Each row was made from one small tree. Brackets hold a mark, then the marks that hang from it, in alphabetical order. Every link used is in the known rows. Write each row's tree.
Known rows
[G [Q [U M]] X]: [ 3.18  1.99  0.13  3.73 -4.20 -3.62 -2.93  1.89  2.99  0.08  0.86 -2.40
  1.02  0.33 -2.65 -2.93 -0.52  3.63  4.24  3.17  0.33  0.50]
[W G]: [-0.24 -1.60 -1.96  0.19  4.13  0.94  2.18  0.71  6.36 -0.29  1.58 -1.42
  0.70  3.04  2.18 -2.95  0.90  4.43  2.98 -0.74  4.14 -1.91]
[U D M [Q G]]: [-5.37 -0.38 -1.68  2.91  0.08 -1.87  3.42  2.69  3.02 -1.37 -2.62 -0.59
  4.19  2.91 -1.95 -1.00 -1.77  5.85  0.28 -3.07 -1.90 -0.35]
[G Q X]: [ 0.97  0.93  0.81  2.01 -2.80 -1.27 -2.89 -1.31  4.51  0.36  2.82 -3.03
 -1.35  0.27  0.17 -2.10  2.84  4.92  5.07  4.20  3.18 -1.43]
[G [Q [U X]]]: [ 1.32  1.46  1.26 -0.91 -2.40 -1.65 -2.00  0.10  3.29  1.47 -0.37 -0.38
 -0.65  1.09 -1.94 -0.78 -1.05  1.75  3.16  0.11 -0.20 -1.60]
[M B [U D X]]: [-0.74  1.94  2.22  3.95  1.63  1.88  4.72  0.60 -2.72  0.62 -2.78 -2.25
 -2.65 -2.32  3.20 -2.30  2.76  1.82 -0.39 -4.20  1.17 -0.15]
[W [G [Q U] X]]: [ 2.74  0.83  1.01  2.55 -2.68 -2.38 -5.07 -0.98  5.95  0.39 -0.53 -3.59
  0.91  0.17 -0.63 -4.21 -1.65  4.52  3.87  2.44  4.02 -0.66]
[M B [U Q X]]: [ 2.17  2.18  4.34 -0.31  0.98  0.68  3.52 -1.47 -2.08  2.53 -1.93 -1.27
 -4.82 -1.65  1.04 -0.48  2.19  1.30 -1.93 -3.72  1.19 -3.13]
[X [G [Q [U M]]]]: [ 2.71  0.28  1.87 -1.65 -1.37 -1.58 -1.68  4.79  2.88 -0.24  0.88 -0.11
  0.65  1.47 -3.26 -1.27 -1.41  5.98  1.13  2.97 -1.18  0.86]
[D [U M Q]]: [ 2.90 -1.48  0.54  0.20  1.15 -2.44  4.22  1.50  0.07  4.16  0.09 -0.73
  0.30  1.75 -1.18 -1.05  1.80  3.79  1.62 -0.57  0.18  0.14]
[U D [M B] X]: [-2.49  1.43  0.27  4.85  0.54  2.54  6.41  2.76 -1.65 -1.94 -2.55 -2.08
  0.95 -0.71  1.33 -3.07  1.46  0.69  0.01 -4.51 -2.04  1.71]
[M [U D Q X]]: [-1.14  1.84  2.25  2.56 -1.21 -0.90  4.04 -0.88 -1.18  2.36 -3.22 -0.92
 -3.00  0.59 -0.31 -1.07  0.79  5.07 -0.84 -3.91  0.05 -2.07]
[M B U]: [ 2.95 -0.53  2.29  0.61  4.18  0.09  3.13  1.25  0.10  1.93  1.09 -1.38
 -3.85 -0.99  3.63 -1.57  4.16  2.08  1.37 -1.04  3.95 -1.69]
[G [Q [U D]] X]: [ 0.25 -0.10  2.08  4.68 -5.62 -3.17 -3.73  0.50  2.85  0.85 -1.80 -3.22
  0.57  0.30 -1.35 -2.56 -0.48  4.72  4.62  2.99  1.06  0.28]
[M B]: [ 1.07 -2.50  1.51 -0.63  2.84  0.98  2.97  1.35  2.26  0.59  0.91 -1.42
 -1.41  0.50  3.13 -0.78  3.95  0.81  2.67 -0.04  2.86 -1.67]
[D [U [Q G]]]: [-0.96 -2.19  0.33 -1.84  1.51 -2.12  0.36  0.73  2.59  4.20 -1.79 -0.64
  1.33  0.37 -0.51  1.88  0.69  2.85  1.77 -0.61  1.75 -1.34]
[U M Q X]: [ 0.01  1.80 -0.32  0.45 -0.49  0.07  4.35  0.56  1.34  0.74 -0.32  0.06
 -0.14  2.33 -1.97 -0.92  0.46  2.30  0.18 -3.02 -1.90 -1.56]
[X G]: [ 0.74 -1.75  0.55 -3.12  1.74  2.21  1.52  3.48  4.34  0.20  1.53 -0.10
 -1.77  1.87  0.64  0.69  2.06  4.45  1.60  2.94  2.23 -1.47]
[M B [U D Q]]: [ 0.51 -1.39  4.96  2.36  0.81 -1.33  3.80 -0.32 -2.11  2.35 -3.14 -1.90
 -3.55 -0.45  1.83 -2.07  2.63  4.95 -1.14 -2.91  1.82 -1.81]
[D U]: [ 2.27 -2.60 -0.33 -0.45  2.60 -0.47  2.46  1.72  1.97  4.36  1.41 -0.91
 -0.93  1.08  1.94 -0.05  3.60  2.66  4.28  1.48  3.45  0.00]
[G X]: [ 0.71 -0.22 -1.15  1.99 -0.85  0.35  0.18  0.43  3.81  0.80  1.86 -2.34
 -0.91  0.58  1.37 -0.83  3.26  2.05  4.97  2.98  3.49 -1.70]

Which tree is each row?
[ 0.22 -1.87  1.37  3.94  0.04 -0.89  3.96  4.37 -0.36 -0.34 -3.22 -1.26
  2.64  0.32  0.69 -2.55 -0.55  1.30  1.30 -2.43 -1.34  1.84] | [Q [U D [M B]]]
[ 1.58  2.14  1.98 -0.34  0.14 -0.57  2.81 -1.08  0.13  3.23 -0.55 -0.13
 -3.98  0.66 -0.56  0.08  1.31  3.44 -0.36 -2.62  1.11 -3.67] | [M [U Q X]]
[ 0.43  2.06  2.95  1.81 -0.16 -0.92 -0.73 -0.98  0.06  1.18 -2.70 -3.57
 -1.58 -3.54  1.37 -0.27  1.54  1.61 -0.25 -1.04  3.08 -2.48] | [M B [U [Q [G X]]]]
[-3.38  1.36 -0.87 -1.91 -0.15  0.32  1.29 -0.27  3.74  0.32 -1.92 -0.04
  0.98  1.20 -1.45  1.72 -1.47  1.31  0.35 -3.05 -0.23 -3.23] | [U [Q G] X]
[ 1.71  1.61  3.01 -2.45 -0.97  1.56 -1.14  1.22  0.32  2.94  0.06 -1.50
 -2.52 -1.79 -0.66 -0.16  1.67  4.52  0.43  2.46  0.80  1.20] | [D [U [X [G Q]]]]
[ 1.63  3.09  0.06  1.40 -2.17 -1.81 -0.05  1.94  2.16  0.07  0.08 -0.41
  1.04  1.10 -3.21 -2.11 -1.98  2.51  2.17 -0.64 -2.19  0.57] | [G [Q [U M X]]]
[-0.23  2.23  0.08  1.57 -0.69 -1.94 -1.31 -0.58  2.65  1.70 -1.34 -2.41
 -1.09 -1.06 -0.51  0.49  0.43  4.16  0.97  0.19  3.21 -3.11] | [M [U [Q [G X]]]]
[-3.57  0.10  0.67  1.73  1.12 -2.58  1.79  0.62  1.63  1.47 -2.85 -0.96
  0.34  1.15 -0.27  0.22 -0.92  6.84 -0.44 -2.98  1.30 -2.39] | [M [U D [Q G]]]
[-2.07  1.33 -2.28 -1.51  0.58  0.04 -0.50  2.47  4.18  0.47 -2.42  0.10
  2.96  0.55 -1.05  2.26 -3.19 -1.32  2.32 -2.29 -0.81 -1.66] | [Q G [U X]]
[-0.10  3.55  0.87 -0.36 -1.10  1.93  0.85  2.65  1.75 -1.82  1.51 -0.73
 -0.70  0.19 -2.39 -1.85 -0.08  5.61 -0.58  0.94 -1.53  0.54] | [U M [X [G Q]]]
[ 3.77  0.15  4.55 -1.95 -0.87 -0.63 -1.17  4.65  0.65 -0.75 -0.66 -1.12
 -0.07 -0.88 -1.58 -2.00 -0.56  3.67 -0.73  2.02 -1.19  1.15] | [X [G [Q [U [M B]]]]]
[-2.02  1.49  1.88  2.44  0.01  4.14  5.47  4.27 -2.00 -2.76 -3.54 -1.65
  0.26 -1.92  0.60 -2.06  1.06  2.34 -2.67 -2.73 -2.52  2.51] | [U D [M B] [X G]]
[-1.52 -1.21  0.23  4.37  1.88  0.65  5.77  3.65 -0.10 -1.54 -1.00 -1.81
  1.49  0.79  2.11 -3.05  2.48  2.78  1.22 -2.29 -0.27  1.42] | [U D [M B]]
[ 1.24  2.06  0.73 -0.04 -0.75 -0.81 -2.32 -0.79  4.85  0.39 -1.23 -1.68
  0.96  1.02 -1.08 -3.45 -3.23  3.21  1.99 -1.61  1.25 -0.95] | [W [G [Q [U X]]]]
[-3.21 -0.04  1.24  1.61 -2.30  0.36  3.68 -1.35  0.97  1.28 -3.10 -0.86
 -0.66  2.09 -1.21 -0.39  0.29  3.41  0.69 -2.88 -0.93 -2.09] | [U D Q X]
[-1.03  2.41 -1.11  0.56  1.22  0.92  2.07  4.25  0.52 -1.61 -3.59 -0.58
  3.82 -1.57 -0.48  0.03 -2.43 -3.12 -0.14 -4.49 -2.71  0.81] | [Q G [U [M B] X]]
[ 0.33  1.38  0.50  7.00 -5.80 -3.75 -2.16  2.14  1.59 -0.46 -1.87 -3.42
  2.62  0.30 -2.42 -3.68 -1.24  5.18  4.02  1.86 -1.02  2.24] | [G [Q [U D M]] X]
[-3.45  1.09 -3.15  6.10 -2.69 -1.92 -0.42  4.66  2.47 -1.67 -3.71 -2.76
  6.01 -0.05 -1.56 -1.07 -2.91  1.91  3.25 -0.79 -1.27  2.10] | [Q [G X] [U D M]]
[-2.61  1.87  1.54  1.25 -2.84  2.10  4.75  2.78 -0.73 -1.27 -3.42 -0.70
  0.09  1.43 -2.86 -0.96 -1.21  5.49 -2.74 -2.55 -3.63  0.41] | [U D M Q [X G]]
[ 0.49  1.51  2.26  0.71 -0.11  1.28  5.21  0.52 -1.30  0.09 -1.92 -0.98
 -0.71  0.04 -0.72 -1.65  1.24 -0.30 -1.25 -3.88 -2.19 -1.27] | [U [M B] Q X]
[-3.69 -0.64 -3.16  3.33  0.40 -1.82  1.69  5.76  3.23 -1.43 -3.15 -0.56
  5.85  1.86 -1.23 -0.60 -3.36  2.88  2.25 -2.42 -1.96  1.47] | [Q G [U D M]]
[-0.15  0.26  2.40 -1.28  3.04 -1.09  1.31  0.44  0.56  1.69 -1.97 -1.01
 -1.65 -1.32  1.19  0.27  0.94  2.75 -1.15 -2.65  2.42 -3.10] | [M B [U [Q G]]]
[ 3.33 -0.71  4.55 -0.57  2.35 -1.10  2.94 -0.60 -0.53  2.95 -0.69 -1.29
 -4.49 -0.24  1.44 -0.81  3.45  3.19 -0.27 -1.73  2.71 -3.37] | [M B [U Q]]
[ 1.65  0.63  1.58 -3.40 -1.19  2.14  0.39  3.33  2.51  0.90 -1.77  0.31
 -1.03  0.45 -1.04  1.70 -1.18  0.92  0.45  0.85 -0.67 -0.85] | [Q [U [X G]]]
[-0.72  2.44  4.29  0.24 -1.72  1.26  3.12  0.79 -1.56  1.43 -4.07 -0.65
 -3.90 -0.33 -1.01 -0.22  0.04  6.69 -3.40 -2.15 -0.26 -1.39] | [M [U D Q [X G]]]
[-1.83  0.57 -0.12 -1.64  0.12 -0.30  1.28 -0.14  1.23  3.92 -2.96 -0.68
  1.07 -0.94 -1.14  2.12 -0.58  0.69  0.43 -2.69  0.01 -1.36] | [D [U [Q G] X]]
[-0.04 -1.06  2.26  2.25  0.26 -2.40  3.27 -0.13  0.57  2.97 -1.65 -0.94
 -2.60  2.19  0.44 -1.28  1.59  7.26  0.52 -1.87  1.46 -2.51] | [M [U D Q]]
[-2.36  0.26 -0.74  0.78 -2.08 -1.23 -1.75 -0.53  4.74  0.57 -1.32 -2.32
  1.14  0.24 -1.08  0.93  0.11  2.51  2.38  1.09  1.87 -3.00] | [U [Q [G X]]]
[-2.48  0.38  3.08 -1.12 -2.92  2.17  2.73  1.03  0.56  0.22 -3.87 -0.55
 -1.60  1.06 -1.76  0.54 -0.30  5.25 -2.01 -1.37 -1.60 -1.47] | [U D Q [X G]]
